Known rows, with every way that one mark hangs from another:
nedak[mubu[biki] novib]: [ 11 -11  25  12  11  -6   4  19  20  22  49  -2 -10 -10  13  12   3 -42
  38  -8 -26  -6  20   4  -2   6  -1 -37  54  -2 -14   7   4  26 -16  47
  24  -7  11]
nedak[novib]: [  5 -11  11   1   6  -1   1   1   5  -4  34 -18  -5   0   5   2   3 -25
  20   0 -16   1   7  -7  -3   3   3 -11  41  -2 -13 -17   2  -3  -7  36
 -17  -5  -2]
biki[mubu[kunaruv[fudas] nedak]]: [ -8  -3   3  32  -5  29 -17 -22  17  -1   2  31   7   9  14 -53  11   9
 -17   7 -11  15  16  19  -2  -4 -17  38  22  10  -5  -1  10  15   2   6
 -10 -37  -1]
nedak[mubu[biki kunaruv]]: [ -5   0   9  21  11 -10 -18  15  25  40  15  19  -1  -4  27   9  -3 -10
   0  -1 -37 -12  14  18   2   7 -15  -9  20   4  -1  14   6  24  17  11
  32   2  14]
bapogo[mubu tadelo]: [  1  -2  -3   0  -6 -22  13  -1 -19  16   7 -29  -1  -7   9 -27   1  -9
  -8 -18   1   7 -20 -15  -6  -5 -31   7  -1  38  10  17 -14 -13  -4   3
 -63  34 -84]
biki[mubu[nedak]]: [  9  -2   7  23 -11  16   1 -17   8  -3   5  28  -9   7 -12 -52  -4   7
  15   3   8  13  12  12  -5   1  -9  20  11   6  -5   6   9  20 -15   5
  -3 -40  -8]
mubu[kunaruv nedak]: [-14  -1   0  12  -1 -13 -30 -11  37  24   5   7  -6  18   9 -78  -4   7
 -12  12 -26  -9   8  19  -8  18 -20  43  25   9   0  -1  17  16  56  -3
 -10   5   1]
tadelo[bapogo]: [  2  -2   2  -3  -8  -3  19  -5   5 -29   7  -1  22 -30   3 -24  -3   6
  -4  -4  15  -3   5   7  29 -24 -19   3   2  35   4  -7  -5  -7 -14  -1
   5 -13  19]
povu[tadelo[bapogo[mubu]]]: [ 22  -6   2  -4 -11   6  39  21  -5 -10   2 -15  19 -25  15 -16  -8  -1
   0 -16  17   9  -9   3  43 -39 -29 -20   0  65  16   1 -15 -34 -13  -3
  -9  12 -36]
bapogo[mubu tadelo[povu]]: [ 11  -6  -2  -1  -9 -29   7  -8 -24  -3  -3 -36  -9 -15   9 -47  -1  -6
  -3 -21  -2  11 -19 -10  17 -19 -39   9   1  78  12  16 -17 -15 -15  10
 -61  42 -90]
biki[mubu[kunaruv nedak]]: [ -1  -3   5  33  -4   8 -21 -20  19  12   7  31  -4  12   6 -54  -7  13
  -3   9 -19   8  12  20  -4   4 -19  37  18  11  -7  -6  10  15  10   5
 -13 -34  -7]
fudas[kunaruv[zedel]]: [  9   1 -13   7   8 -13  20   8 -12 -15  -5   2 -10  -9  -9   9  -2  11
 -36   5  30  12 -14   5  -1   7  14   1  -4 -27  -5   2   8   4 -35   4
  42  -3   1]
mubu[kunaruv]: [-15  -2  -5  14  10  -7 -29  -4  17  22   4   6   7   6  27  -3  -4  10
 -26   9 -39  -8   2  10   0   6 -14  25   9   7  -2 -16   5  -7  36   0
 -14   7   1]
kunaruv[fudas zedel]: [  3   1   2   0  -4  33   9  -4   0 -67 -18   7   9 -26  13  13  38  -7
 -35  -9  72  23   2   2   2 -18   4  -7  -2  -2  -2   7   1   3 -64   5
  20 -10  -3]
nedak[mubu[biki kunaruv] novib]: [  0 -13  21  22  18 -11 -16  16  31  37  50   3  -5  -6  32  10   0 -35
  20  -2 -54 -11  20  10  -3  10 -11 -20  61   3 -16  -5   7  21  10  47
  14  -1  11]
povu[tadelo]: [ 18  -4   2   0  -3  11  23  41   2   4  -3  -4   3  -4  16   5  -5  -2
   6 -14   7   8  -6  -1  16 -30  -7 -18  -1  32  12   2 -10 -15   0  -1
   5   0 -36]
biki[mubu[kunaruv[fudas zedel] nedak]]: [ -1  -2   5  32  -7  25 -15 -23  21 -22  -2  34   1  -1  13 -48  12  10
 -21   3  15  19  12  21  -2  -5 -16  33  18  11  -8  -2  13  17 -20   7
  -5 -40  -9]
nedak[mubu[biki kunaruv[zedel]] novib]: [  7 -12  22  23  18 -15 -14  16  33  17  47   6 -10 -14  31  16   2 -32
  17  -4 -27  -7  18  12  -3  10 -10 -23  56   3 -18  -4  10  21 -13  49
  21  -6   2]
bapogo[mubu[nedak] tadelo[povu]]: [ 12  -6   1  -3 -17 -33   5 -14 -11  -1  -3 -34 -18  -9  -3 -99  -1  -8
   7 -20   8  10 -14  -5  13 -11 -44  22  12  81  14  27  -7   1  -1   8
 -58  39 -89]
bapogo[mubu]: [  2   0  -1  -4  -3 -10   5 -35 -19  12   5 -19   1   0  -7  -5   1  -6
  -5   1  -1   5 -15  -5  14  15 -20  -7  -1  13   5   8  -3 -31  -3  -1
 -36  45 -29]
vemir[novib]: [-16 -17  -6   4   1 -11  -2  -9   5   8   3  -9   9 -13   0 -12  -2   6
 -27   0  14   0  18 -15   0   4  20  20 -17  -5 -29 -25   0   2 -15  12
  19  -7   9]
povu[tadelo[bapogo[mubu[kunaruv nedak]]]]: [ 16  -7   1   1 -10   1  30  17   8  -2   5 -11  16 -19  19 -41 -10   1
  -3 -12   9   5  -6   9  40 -33 -37  -4   9  67  15   2  -8 -27   7  -5
 -12  14 -35]
povu[tadelo[bapogo]]: [ 20  -6   2  -1  -9  10  36  38   4 -16   0  -5  17 -25  19 -13  -8   2
   3 -17  17   6  -2   5  36 -47 -20 -16   2  57  14  -4 -12 -19 -12  -3
   8 -10 -21]
mubu[biki kunaruv[fudas zedel]]: [-11  -3   2   8   7  12 -23  -6  51  -3  -6  14  12 -19  44  21  20   0
 -48  -4  -3   7  11  20   8  -4 -26 -12   8   8   1  27   6   4 -61  -6
  12  11  -1]
tadelo[bapogo[mubu] povu]: [ 21  -9   1  -4 -14 -18  14 -39 -16 -47  -5 -24  12 -44   1 -57  -7   5
  -2  -8  10   6  -2   9  71 -31 -44   2   3 104   8  -4 -11 -29 -33   7
 -15  27  -9]

Rows:
[  0 -12  18  26  18  -8 -16  15   9  21  49  -1  -3  -1  27   0   1 -31
  18   3 -43 -10  17   4  -7   8  -1   4  61   0 -17 -31   6  14  46  54
   6 -10  10]
nedak[mubu[kunaruv] novib]
[ -4  -8   6   1  -1 -22 -15 -41  32  43  28 -20  -5   6   7 -48  -3 -17
  -1   4 -39  -2  -2  11  13  30 -43  -4  37  22  -1  26  10 -13  -4   9
 -43  53 -30]
bapogo[mubu[biki kunaruv nedak[novib]]]
[ 21  -7   3  -4 -10   4  40  21   7  -2   3 -13  17 -28  19 -10  -7  -3
   2 -17  13   9  -7   6  45 -37 -34 -31   0  64  17  14 -13 -31 -30  -6
  -5  17 -36]
povu[tadelo[bapogo[mubu[biki]]]]
[ -6 -10   9  33  -2  29 -17 -21  21  -2  18  22   4   7  14 -53  12  -4
  -7   7 -21  16  20  16  -3  -4 -15  33  43  10 -12  -9  11  15  -2  24
 -20 -39  -2]
biki[mubu[kunaruv[fudas] nedak[novib]]]
[ -4   1  11  21   8   6 -13  12  28   7   7  22   4 -17  34  16  15 -13
 -17  -5  -3   0  16  18   3  -1 -14 -12  20   4  -3  16   7  26 -14  14
  41  -3  13]
nedak[mubu[biki kunaruv[fudas zedel]]]
[ -5 -14  20  21  16   9 -14  13  31  25  46   2   6  -9  38  11  17 -40
   5  -2 -46  -3  25   9   1   1 -10 -19  66   3 -13   1   5  22   1  49
  17  -4  18]
nedak[mubu[biki kunaruv[fudas]] novib]
[ 23  -9   5  -8 -21 -23  14 -43   8 -34  -2 -22   5 -42  -5 -86  -7   1
   8 -11   8   5   3  19  72 -26 -55  -6  11 108  11  23  -4 -13 -48   1
  -8  31  -9]
tadelo[bapogo[mubu[biki nedak]] povu]
[ 22 -10   3  -7 -14 -20  13 -39  -1 -35  -3 -23  11 -48   5 -50  -7   2
   1 -12   3   6   0  15  75 -30 -51 -15   3 107  10  16 -10 -26 -57   3
  -9  32  -9]
tadelo[bapogo[mubu[biki]] povu]
[  5  -1   4  34   3   9 -16 -15   9 -11   2  33  -1  -4  19   4  -4  17
 -16   2  -1  11   6  15  -2  -3 -12  22   2   9 -12 -19   6  -1 -25   9
 -10 -36 -17]
biki[mubu[kunaruv[zedel]]]
[  1  -9  14   8   2 -24 -25  -8  76  15  26   4 -18  -3  20 -52  -2 -13
   2   0 -14  -6  14  25  -4  23 -30  -1  46  12 -12  25  23  25 -33  16
  -1   8 -14]
mubu[biki kunaruv[zedel] nedak[novib]]
[  9  -8  12  34  -2   5 -16 -19  25 -10  20  25 -11   3   8 -48  -3   4
   4   5  -1  11  13  17  -8   5 -15  29  34  11 -16 -15  15  14 -15  25
 -15 -40 -18]
biki[mubu[kunaruv[zedel] nedak[novib]]]
[ 12  -7   0   2  -8  17  32  17   0 -12  -1 -12  28 -25  30 -15   2  -2
 -18 -14   9  12  -5   6  45 -44 -34 -10   6  66  17  -1 -13 -35  -7  -3
 -12  14 -31]
povu[tadelo[bapogo[mubu[kunaruv[fudas]]]]]
[  7  -7   6  -5 -14 -12  23 -32   2 -19  23 -20  16 -24  -8 -65  -2  -9
   6  -3  16   1  -2   4  35  -6 -36   3  22  47   2   2   0 -16 -10   9
 -24  16  -1]
tadelo[bapogo[mubu[nedak[novib]]]]
[ -8  -4   1  32   3  33 -17 -18   5  -3   0  29  15   0  26  -2  10   9
 -28   6 -21  17  13  14   3 -13 -13  26  11   9  -6 -12   0   0 -13   8
 -12 -34  -2]
biki[mubu[kunaruv[fudas]]]
[ -8 -11  11   7   3 -18 -28 -10  73  45  31  -1  -9   9  20 -62  -4 -16
   6   4 -53 -11  19  22  -3  21 -33   4  54  11  -6  25  19  24  -2  13
 -10  11   0]
mubu[biki kunaruv nedak[novib]]
[  7  -9  17  -6  -8 -10   1  -5  55  24  29  -6 -17   3  -7 -59   0 -25
  31  -4 -14  -3  16  13  -2  15 -19 -22  45   6  -3  41  16  32 -37  14
   3   5  -1]
mubu[biki nedak[novib]]
[-12  -2   3   7  -2 -17 -29 -10  69  47   7  11  -6  10  16 -63  -7   2
  -8   5 -42 -11  14  27   0  19 -36  11  26  12   3  38  19  25   4 -12
   2  16   1]
mubu[biki kunaruv nedak]
[-20  -4   3   5  -4  12 -26 -14  67  30   0  11   9   4  26 -63  17  -6
 -28   4 -31   2  20  27   3   6 -34  11  31  12   7  44  16  27 -10 -12
   7  13  12]
mubu[biki kunaruv[fudas] nedak]
[ -2  -3  -3   3  -5 -12   7 -31  -1 -11  12 -13  26 -27  13 -30  -5   5
 -20   1  -5  -3  -4   9  39 -10 -40  10   6  49   5  -9  -4 -30   1   0
 -28  21   0]
tadelo[bapogo[mubu[kunaruv]]]
[ 15 -12   6  -2 -14 -33   6 -12  -8  -2  15 -43 -19 -10   0 -99   1 -20
  16 -21  -1   9 -10  -7  12  -9 -41  16  33  79   7  19  -7   1  -5  24
 -66  36 -90]
bapogo[mubu[nedak[novib]] tadelo[povu]]
[ 13  -7   5  -6 -17 -36   6 -13  12  15  -1 -31 -20 -14   2 -89  -3 -12
   9 -24  -4   9  -9   2  17 -10 -53  -1  11  83  16  54  -7   7 -37   1
 -50  46 -89]
bapogo[mubu[biki nedak] tadelo[povu]]
[-17 -12  10   6   2  11 -26 -12  70  27  24  -1   5   4  30 -61  20 -23
 -14   3 -41   2  25  21   1   8 -32   4  60  12  -3  32  17  26 -15  14
  -7  10  10]
mubu[biki kunaruv[fudas] nedak[novib]]
[  2  -8  -1   5  -3 -38 -14 -10  11  28   1 -29  -5 -19  33 -40  -5  -4
 -19 -19 -40   4 -12   3  23 -13 -59   4   8  86  13  31 -13 -14 -26   2
 -62  53 -89]
bapogo[mubu[biki kunaruv] tadelo[povu]]
[ -2  -1   5   8  -3 -23 -26  -9  73  18   2  15 -14  -2  16 -53  -5   5
 -12   0  -2  -5   9  30  -3  20 -33   6  17  13  -3  36  22  26 -27  -9
  11  10 -10]
mubu[biki kunaruv[zedel] nedak]
[-14  -3  -4   6  -8 -12  -7 -11   5  21   4 -23   4   1  22 -80  15  -9
 -30 -11  -8   9 -11  -3  -7  -3 -44  37  21  43  13  22  -3   0  26   1
 -69  35 -76]
bapogo[mubu[kunaruv[fudas] nedak] tadelo]
[  6 -11  21  26  17 -12 -15  16  11   0  46   2  -8  -8  27   6   2 -29
  15   0 -15  -7  13   6  -7  10   0  -1  56   0 -21 -32   8  15  24  56
  12 -13   3]
nedak[mubu[kunaruv[zedel]] novib]
[ -3  -1  -2   8  -9 -36  -7  -8   8  12   6 -22 -12  -4  15 -75  -1  -3
 -18 -13  11   3 -18  -1 -12   7 -45  34  12  44   7  17   1  -1  14   3
 -65  34 -92]
bapogo[mubu[kunaruv[zedel] nedak] tadelo]
[  6  -4   2  -7 -10  -9  24 -28   7  -9  11 -13  21 -33   3 -22  -4  -1
  -6  -7   7   0  -2   8  42 -11 -41 -17   1  49   8  17  -7 -23 -43  -5
 -14  24  -2]
tadelo[bapogo[mubu[biki]]]
[ -1  -4   0   0  -6 -14  10 -30  17   2  12 -10  25 -31  15 -23  -4   3
 -19  -2 -13  -3  -1  13  42  -8 -47  -5   6  51   6   8  -5 -27 -23  -6
 -20  27  -1]
tadelo[bapogo[mubu[biki kunaruv]]]
[  0 -10  10  32   0  10 -19 -20  23  11  24  22  -6  12   8 -53  -4   1
   6   9 -28   7  17  17  -6   5 -16  33  38  11 -13 -14  12  14   7  23
 -22 -36  -9]
biki[mubu[kunaruv nedak[novib]]]
[ -1  -3   3  33   3  29 -14 -17   7 -24  -3  33  10  -9  26   4  11  12
 -30   2   7  20  10  14   2 -12 -12  22   7   8 -10 -14   4  -1 -34  11
  -7 -37 -10]
biki[mubu[kunaruv[fudas zedel]]]
[ 16  -6   0   2  -7   3  30  19   1  -4   2 -13  21 -22  25 -17  -8   2
  -9 -13   4   7  -8   6  42 -37 -34 -12   3  67  15  -4 -12 -35   0  -3
 -15  15 -36]
povu[tadelo[bapogo[mubu[kunaruv]]]]
[-10  -1   5   7  -4   7 -24 -13  69   0  -6  17  -1  -9  26 -55  20  -3
 -33  -1   9   6  15  28   0   6 -31   6  24  11   2  42  19  28 -41  -9
  15   9  -1]
mubu[biki kunaruv[fudas zedel] nedak]
[ 14 -10  -1   3  -9 -21  -1 -41  -8 -36  -3 -22  16 -41  14 -59  -8   9
 -15  -4  -9   2  -1  15  72 -30 -52  13   8 108   7 -12  -8 -33 -14   8
 -22  31  -9]
tadelo[bapogo[mubu[kunaruv]] povu]
